Each row comes from the steps of one walk. Every step used is in the known rows, and no mark comes twice. Write the walk behind each row, first mark first.
Known rows:
S/J: [ 0.12  0.01  0.00  0.01 -0.04 -0.01 -0.04 -0.07 -0.18  0.15 -0.16  0.19
  0.03 -0.16 -0.09 -0.07  0.07  0.03]
G/K/J/S/Q: [-0.11 -0.13 -0.07  0.13 -0.13 -0.13 -0.19 -0.17 -0.02 -0.14  0.20  0.12
 -0.02 -0.14  0.03  0.06 -0.20  0.17]
K/J: [ 0.13 -0.01 -0.10  0.13 -0.13  0.04 -0.19 -0.07 -0.14  0.00 -0.03  0.17
 -0.07 -0.06  0.06 -0.04  0.09  0.09]
S/G: [ 0.18  0.02  0.10  0.06  0.03  0.21  0.07  0.04  0.09  0.10 -0.04  0.04
  0.24 -0.05  0.01  0.01 -0.02  0.04]
G/K: [ 0.06  0.03  0.07  0.03  0.08 -0.02  0.09 -0.15  0.04  0.05 -0.02  0.05
 -0.11  0.00  0.00  0.01  0.07  0.13]
G/S/Q: [ 0.00  0.00  0.10  0.05  0.10  0.10 -0.12  0.05  0.12 -0.02  0.13  0.13
  0.33  0.01  0.12  0.13 -0.04  0.06]
Q/S: [-0.01  0.06  0.00 -0.15 -0.01  0.05 -0.03  0.25 -0.06  0.00 -0.09 -0.02
  0.07  0.22 -0.16 -0.01  0.08 -0.07]
P/Q/S/J/K: [-0.07  0.13  0.04 -0.29 -0.13 -0.04 -0.08  0.14 -0.08  0.01 -0.16 -0.10
 -0.02  0.09 -0.28 -0.05  0.08 -0.30]
P/J: [ 0.21  0.01  0.02  0.05 -0.12 -0.05  0.08  0.05 -0.05  0.13 -0.04  0.10
 -0.02  0.09 -0.06 -0.16  0.18  0.01]
P/Q/S: [-0.08  0.18  0.03 -0.26 -0.12 -0.05 -0.07  0.43 -0.04  0.06 -0.09 -0.15
 -0.05  0.33 -0.26  0.01  0.07 -0.26]
Q/S/J/K/G: [-0.12  0.02 -0.09 -0.12  0.07 -0.03  0.03 -0.05 -0.10 -0.09 -0.21 -0.12
  0.12 -0.06  0.06 -0.10 -0.09 -0.15]
Q/S/J/K: [ 0.00  0.02  0.01 -0.19 -0.02  0.07 -0.03 -0.03 -0.11 -0.05 -0.14  0.02
  0.09 -0.03 -0.19 -0.07  0.09 -0.12]
J/S/G: [ 0.05 -0.18  0.02 -0.04 -0.12  0.05  0.06  0.08  0.08  0.02  0.06 -0.06
  0.19 -0.03 -0.02 -0.06 -0.11 -0.07]
Q/S/G/K/J/P: [ 0.04  0.19  0.07  0.17  0.18  0.18  0.04  0.12  0.10 -0.08  0.16  0.07
 -0.02  0.13  0.03  0.21  0.09  0.08]
K/G/S: [-0.08 -0.02 -0.02  0.04  0.20 -0.02  0.01 -0.03  0.08 -0.05 -0.07 -0.03
  0.11  0.07  0.37  0.05 -0.02 -0.07]
S/G/K/J: [ 0.09  0.05  0.10  0.24  0.13  0.21 -0.01 -0.26  0.11 -0.04 -0.01  0.20
 -0.02 -0.09  0.12  0.14 -0.03  0.16]
G/K/J: [ 0.05  0.03 -0.01  0.17  0.04  0.01 -0.10 -0.26 -0.04 -0.04 -0.01  0.18
 -0.22 -0.05  0.07  0.04  0.08  0.18]
S/J/K/G: [ 0.04 -0.05 -0.10  0.02  0.01 -0.06  0.04 -0.27 -0.09  0.02 -0.16 -0.05
  0.10 -0.30  0.19 -0.15 -0.08 -0.03]
Q/S/J: [-0.02  0.08  0.02 -0.13  0.01  0.04 -0.05  0.14 -0.20  0.05 -0.21  0.11
  0.06  0.07 -0.22 -0.01  0.07 -0.10]
K/G: [ 0.03 -0.01 -0.11  0.06  0.01 -0.08  0.05  0.01 -0.05  0.06 -0.12 -0.09
  0.07 -0.06  0.22 -0.09 -0.09  0.01]
P/G: [-0.05 -0.16 -0.06 -0.19 -0.08  0.00  0.05  0.03 -0.07  0.04 -0.08 -0.14
 -0.07 -0.04 -0.16 -0.15  0.00 -0.02]

Write each row's walk:
[ 0.05 -0.14 -0.04  0.00 -0.27 -0.19 -0.03  0.14 -0.04  0.02  0.16  0.03
  0.18  0.00 -0.11 -0.15 -0.10  0.00]	P/J/S/Q
[-0.10  0.01  0.01  0.11  0.18 -0.01 -0.07  0.03  0.11 -0.07  0.05  0.00
  0.35 -0.03  0.37  0.12 -0.21  0.03]	K/G/S/Q
[-0.04 -0.04 -0.03 -0.09  0.06 -0.12  0.21  0.00  0.03  0.08  0.15 -0.20
 -0.25 -0.04 -0.10 -0.04  0.10  0.11]	J/P/G/K
[-0.13 -0.12  0.02 -0.15  0.07 -0.04  0.14 -0.15  0.04  0.01 -0.06 -0.13
 -0.22 -0.02 -0.14 -0.06 -0.01  0.06]	P/G/K
[ 0.04 -0.12  0.14  0.05  0.00 -0.05  0.24 -0.10  0.17  0.01  0.05  0.02
 -0.02  0.09 -0.05 -0.05 -0.02 -0.03]	P/J/S/G/K
[-0.12  0.23  0.15 -0.01  0.09  0.15 -0.08  0.13  0.13 -0.07 -0.08  0.02
 -0.10  0.27 -0.12  0.22 -0.04 -0.14]	P/Q/S/G/K/J
[ 0.22  0.07 -0.16  0.19 -0.13 -0.03 -0.12  0.08 -0.14  0.05  0.20  0.09
 -0.10 -0.09  0.10 -0.02  0.21  0.13]	K/J/P
[ 0.06  0.27  0.10 -0.12 -0.04  0.08  0.08  0.59  0.11  0.12  0.11 -0.21
  0.12  0.28 -0.18  0.12  0.07 -0.23]	J/P/Q/S/G
[ 0.04 -0.07 -0.12 -0.01 -0.02 -0.04  0.06 -0.16  0.04 -0.05 -0.03 -0.20
  0.09 -0.16  0.26 -0.16 -0.07 -0.01]	J/K/G
[-0.06  0.19 -0.02  0.01  0.07 -0.22  0.00  0.19 -0.03  0.13  0.00 -0.08
 -0.02  0.02  0.26  0.11  0.06 -0.23]	K/G/S/J/P/Q
[ 0.03 -0.07 -0.19  0.01 -0.14 -0.03 -0.07  0.08 -0.15  0.01  0.14 -0.08
 -0.20 -0.11 -0.04 -0.08  0.12  0.06]	K/J/P/G
[-0.05  0.11  0.20 -0.03  0.25  0.22  0.15  0.07  0.17 -0.04 -0.07  0.01
  0.11  0.20 -0.10  0.16 -0.04 -0.01]	Q/S/G/K
[-0.15 -0.12 -0.06 -0.01  0.02  0.00 -0.04 -0.27 -0.05 -0.08 -0.05  0.00
 -0.33 -0.07 -0.06 -0.02 -0.01  0.10]	P/G/K/J
[-0.02 -0.14  0.11  0.01  0.04  0.01  0.15 -0.11  0.17 -0.02  0.07 -0.04
  0.04 -0.01  0.00  0.03 -0.12  0.02]	J/S/G/K
[-0.08 -0.17 -0.09  0.06 -0.11 -0.15 -0.11 -0.22 -0.07 -0.12  0.08  0.08
 -0.26 -0.04  0.03 -0.02 -0.01  0.06]	G/K/J/S
[ 0.19  0.12  0.05  0.31  0.12  0.14  0.06 -0.09  0.11  0.02  0.21  0.13
 -0.05 -0.10  0.16  0.15  0.08  0.21]	S/G/K/J/P
[-0.30 -0.27 -0.12 -0.05 -0.12 -0.16 -0.13 -0.17 -0.03 -0.18  0.15 -0.06
 -0.13 -0.16 -0.11 -0.01 -0.28  0.10]	P/G/K/J/S/Q
